Each row was made from one walk, in order. Every step used is in the known rows, and no mark comes twice. Write each row's walk.
Known rows
gelu tegus: [-2.535  0.754 -1.640 -1.639 -0.221 -0.595 -2.846  1.996  0.594 -0.156
 -3.884  0.041  3.645 -1.687  0.669 -4.332  0.294  2.120  0.333 -4.838
  1.924]
vilez rofiv zuna nuvi gidos tegus: [-1.891  2.334 -2.409  2.570  2.420 -4.819 -1.050 -3.870  2.769 -2.356
  0.503 -0.111 -2.396 -0.989  2.635 -1.189 -0.157  0.641 -3.127  4.143
 -2.335]
gelu gidos rofiv zuna vilez: [-0.203 -2.872  0.299  3.323 -1.007 -3.529  5.571  0.398  3.839 -4.378
 -0.463 -0.770  0.058  0.546 -0.760 -1.783  1.631 -0.705  0.811  1.095
 -0.965]
gelu gidos vilez rofiv zuna: [ 0.672  2.778 -0.023  3.274 -0.542  0.477  3.567 -1.064  1.870 -2.840
 -2.648  1.134  1.687 -0.279 -2.119 -6.734  1.617 -0.900  0.567  2.769
 -3.421]
tegus gidos: [-0.610  0.958  1.737 -1.432 -1.074 -0.904 -3.150  4.081  1.812 -0.491
 -3.793 -0.359  0.757 -1.811 -2.397 -1.198 -0.652  1.349 -0.438 -1.088
  0.825]
vilez rofiv zuna nuvi: [ 5.434  2.572  0.595  7.038  2.186 -3.190  7.316 -2.712  0.068 -1.437
  0.331  1.427  0.356  0.601 -0.522 -3.689  0.787 -1.070 -1.582  4.591
 -5.012]
tegus gidos vilez: [-2.565  2.570  1.416 -0.748 -1.690  4.475 -2.658  5.036  3.992 -5.455
 -3.539 -1.054  1.011 -2.483 -1.933 -3.706  1.042 -0.038 -1.017 -2.589
  2.775]
rofiv vilez: [ 0.510 -1.846 -0.959  2.659 -2.699 -2.231  1.815 -1.599 -0.489 -2.026
  1.345 -1.964  0.609  0.882 -2.260  1.466  0.533  0.775  1.615  0.166
 -2.615]
gelu gidos rofiv nuvi: [ 1.509  0.475  0.213  1.317  2.550 -0.519  1.441  1.463  4.276 -1.890
 -2.554  1.537 -1.006  0.814 -0.898 -5.125  2.059 -2.244 -3.144 -0.539
 -1.077]
rofiv nuvi: [ 3.137  1.073 -0.860  2.542  2.398 -0.866  1.604 -1.338 -0.142 -1.117
  0.789  0.468  0.227  0.776 -1.428 -1.964  0.973 -0.386 -2.454  0.992
 -4.035]
nuvi rofiv vilez: [ 1.916 -2.816 -1.341  6.116 -1.551 -2.010  5.381 -1.076 -0.253 -2.656
  0.602 -1.574  1.252 -0.316 -2.810  0.603  0.943  0.431  1.792  0.469
 -4.343]
tegus gidos rofiv vilez: [ 0.292 -2.384  0.534  1.644 -2.767 -2.019  1.010  3.106  2.355 -3.615
 -1.927 -1.436  0.702  0.195 -3.182 -1.212  1.238 -1.422  0.760 -0.867
  0.279]
vilez rofiv nuvi gidos tegus: [-2.753  2.265 -2.930  0.651  2.098 -4.109 -3.364 -3.863  2.252 -2.057
  0.426 -0.287 -2.505 -0.918  1.653 -1.439 -0.303  0.670 -3.262  3.305
 -2.476]
rofiv zuna nuvi gidos: [ 1.717  0.656 -0.854  4.487  3.526 -3.659  2.411 -4.318  1.501 -2.300
  1.794 -0.027 -1.020  0.684  2.640  4.417 -0.144 -0.224 -5.109  5.012
 -2.237]
gelu tegus gidos vilez: [-3.810  2.923  0.664 -1.576 -1.802  4.163 -4.077  6.045  4.308 -5.531
 -5.388 -1.014  2.741 -3.219 -1.618 -5.799  1.167  1.039 -0.824 -4.963
  3.682]
gidos vilez rofiv: [-0.567  4.143  0.831  1.376 -2.594  1.841  1.921 -1.421  0.216 -2.774
 -1.844  0.804  0.294 -1.053 -2.458 -6.812  0.335 -1.826  0.797  2.666
 -0.906]
gelu gidos: [-3.535  0.927  0.888 -1.860 -0.610 -0.736 -1.859  0.291  5.118  1.020
 -3.929  0.871 -1.960 -0.604  0.480 -2.327  0.226  1.998 -0.227 -2.053
  0.977]
vilez rofiv: [ 0.911  2.810  0.712  1.198 -1.916 -1.710  2.268 -2.941 -1.743  0.783
 -1.218  1.384 -0.053 -0.189 -2.301 -4.833 -0.669 -1.112  1.310  3.943
 -2.446]
zuna nuvi rofiv vilez: [ 3.648 -2.094 -0.905  8.232 -0.498 -2.994  7.474 -1.680  0.172 -3.156
  1.063 -1.313  0.719 -0.236 -2.370  0.285  1.073  0.261  0.680  1.218
 -5.152]
gidos tegus: [-3.326  0.895 -2.038 -0.964  0.613 -1.665 -3.531  0.193  2.264 -0.974
 -0.387 -0.617 -1.665 -1.319  1.575 -2.693  0.146  1.131  0.003 -0.733
  0.066]
zuna rofiv vilez: [ 1.867 -2.164 -0.449  6.190 -1.700 -2.356  5.341 -1.404  0.098 -2.429
  1.321 -1.567  0.116  0.474 -2.503  0.711  0.307  0.066  2.923  1.361
 -3.572]
vilez rofiv nuvi gidos: [ 0.796  1.894 -1.345  2.386  2.026 -3.514  0.204 -5.795 -0.006 -1.517
  1.136  0.467 -1.172  0.608  0.152  1.689 -0.525 -0.649 -4.662  5.802
 -3.556]

Write each row's walk
[ 4.417 -0.364  0.089  7.980  3.111 -1.083  8.053 -0.152  0.938 -1.540
 -0.400  0.898  0.209 -1.582 -0.182 -1.549  0.743 -0.692 -1.386  1.497
 -3.638] -> zuna nuvi rofiv
[-3.095  1.315 -3.214  0.258  2.724 -3.546 -4.168 -2.833  2.833 -2.302
  0.827 -0.742 -2.452 -0.844  2.406  0.171 -0.047  1.052 -3.684  1.899
 -1.615] -> rofiv nuvi gidos tegus
[ 2.890  1.570 -0.460  3.815  0.134 -1.770  4.421 -2.276 -1.201 -0.697
 -0.908  1.261  2.100  0.531 -2.143 -4.514  0.831 -1.052  0.970  4.335
 -4.829] -> vilez rofiv zuna
[-3.000  1.481 -2.855  1.404  1.369 -5.275 -2.105 -4.407  2.549 -3.068
  1.022 -0.870 -2.655 -0.880  1.423 -1.014 -0.277  0.969 -2.793  3.663
 -2.738] -> zuna vilez rofiv nuvi gidos tegus
[ 1.487 -1.503 -0.803  2.632  2.625 -0.944  2.535  0.850  2.346 -3.034
 -0.966  0.666  1.187  1.032  0.860 -0.609  1.799 -3.008 -2.331  2.629
 -0.400] -> nuvi gidos rofiv zuna
[-2.397  1.517  0.564 -2.572 -1.255 -1.329 -5.150  5.445  2.272 -0.666
 -6.430 -0.363  3.276 -2.881 -2.023 -4.287 -0.390  2.798 -0.229 -4.496
  2.181] -> gelu tegus gidos
[-0.894  4.593  1.708  0.699 -3.110  1.426  0.397  0.605  1.124 -3.053
 -3.709  0.658  0.628 -1.891 -3.606 -7.393  0.071 -1.168  0.577  2.133
 -0.478] -> tegus gidos vilez rofiv
[ 0.924 -2.457 -0.473  3.795 -0.882 -3.269  3.052 -0.991  2.196 -4.217
  0.803 -1.346 -0.712  1.323 -0.514  1.757  1.122 -2.092 -1.540  1.695
 -0.501] -> zuna nuvi gidos rofiv vilez
[ 5.111  0.500  0.704  6.194  3.526 -1.911  6.709  0.619  2.225 -2.670
 -0.082  1.223  0.122  0.941  0.762 -2.806  1.796 -2.514 -2.638  2.289
 -2.096] -> gidos rofiv zuna nuvi
[ 3.237  0.041 -0.189  2.212  2.889 -0.252  2.262  1.397  1.765 -2.434
 -0.666  1.115 -0.084  1.081 -1.108 -3.981  1.998 -3.233 -3.074  0.497
 -1.582] -> gidos rofiv nuvi
[-1.459  4.009  0.293  1.336 -1.955  0.849  1.008 -3.059  0.630 -3.323
 -1.297  0.572 -0.395 -1.002 -1.280 -4.182 -0.104 -1.728 -0.973  4.248
 -0.674] -> nuvi gidos vilez rofiv
[-0.276  4.571  0.628  2.853 -1.217  0.186  2.387 -3.475  0.908 -3.645
 -0.935  0.787 -0.744 -0.888 -1.049 -4.405 -0.040 -1.805 -1.717  4.733
 -1.251] -> zuna nuvi gidos vilez rofiv
[ 0.602 -0.846  0.589  1.632  2.610 -1.443  1.760  0.876  3.821 -3.037
 -0.761  0.827 -1.861  0.631  2.459  0.508  0.858 -4.097 -4.509  2.210
  3.011] -> zuna nuvi gidos rofiv
[ 2.901  0.532  0.649  1.524  2.300 -0.659  0.719  3.356  2.689 -2.672
 -2.489  0.932  0.255  0.215 -2.347 -4.556  1.701 -2.617 -3.285 -0.067
 -1.162] -> tegus gidos rofiv nuvi
[-1.700  2.488 -0.088  2.373  1.053  2.709  0.206 -0.714  3.728 -6.288
  0.431 -0.885 -0.989 -1.026  1.800  0.656  0.864 -0.984 -4.299  1.075
  1.701] -> zuna nuvi gidos vilez
[ 2.700  3.929 -0.259  3.496  0.602  0.431  2.921 -2.362 -0.005 -3.112
 -0.492  1.029  0.407  0.071 -3.114 -6.591  1.289 -1.668 -1.862  2.925
 -4.639] -> gidos vilez rofiv nuvi
[ 5.034  1.196  0.297  6.409  3.154 -2.362  6.256 -1.293  0.834 -1.805
  0.940  0.779  0.357  0.755  0.552 -1.357  1.125 -0.532 -2.206  2.633
 -3.802] -> rofiv zuna nuvi
[-1.089 -2.423  0.161  1.377 -2.572 -1.909  1.672  1.292  3.949 -2.890
 -2.038 -0.849 -0.603  0.792 -1.764 -1.802  1.633 -1.084  0.851 -1.371
  0.314] -> gelu gidos rofiv vilez
[ 3.340  1.943 -0.293  4.444 -0.026 -3.751  4.975 -4.139 -0.944 -2.045
  0.846  0.588 -0.128  0.751 -3.337 -4.586  0.583 -0.799 -0.847  4.263
 -6.141] -> zuna vilez rofiv nuvi
[-5.773  1.567 -1.381 -2.291  0.214 -2.192 -4.838  0.379  5.874 -0.299
 -3.127  0.012 -3.049 -1.700  1.908 -4.365  0.275  2.543 -0.162 -2.202
  0.719] -> gelu gidos tegus
[-1.053 -1.578  0.123 -0.491  1.590 -0.483 -0.388  1.433  3.418 -2.538
 -1.249  0.585 -1.313  0.473  1.972  0.795  0.763 -3.931 -3.392  1.515
  3.826] -> nuvi gidos rofiv
[ 0.459  1.230  0.805  2.694 -3.436 -4.069  4.823 -3.948 -1.167 -1.297
  0.088  0.175 -0.484 -0.140 -2.802 -3.935 -0.657 -0.583  2.167  4.674
 -3.020] -> zuna vilez rofiv
[-0.254 -2.960 -0.822  2.316 -1.600 -2.582  1.584 -0.573  1.856 -3.892
  0.489 -1.561 -0.351  1.257 -0.848  2.023  1.071 -1.984 -0.754  1.188
  0.056] -> nuvi gidos rofiv vilez
[-2.424  1.182 -2.946  2.016  3.221 -3.592 -2.492 -2.775  3.136 -2.479
  0.777 -0.560 -2.712 -1.006  2.334 -0.127 -0.156  0.726 -3.014  2.553
 -2.102] -> zuna rofiv nuvi gidos tegus
[ 3.703 -1.350 -1.340  6.426  2.650 -0.386  6.402  0.360  0.208 -1.859
 -0.829  0.634  2.826 -0.515 -1.055 -1.976  1.698 -0.672  0.234  1.861
 -4.823] -> nuvi rofiv zuna
[-2.284 -0.786  1.523 -1.787  0.244  0.429 -0.276  4.037  6.312 -1.113
 -4.812  1.569 -1.772 -0.026  0.726 -4.629  1.544 -2.683 -1.061 -2.181
  4.205] -> gelu gidos rofiv
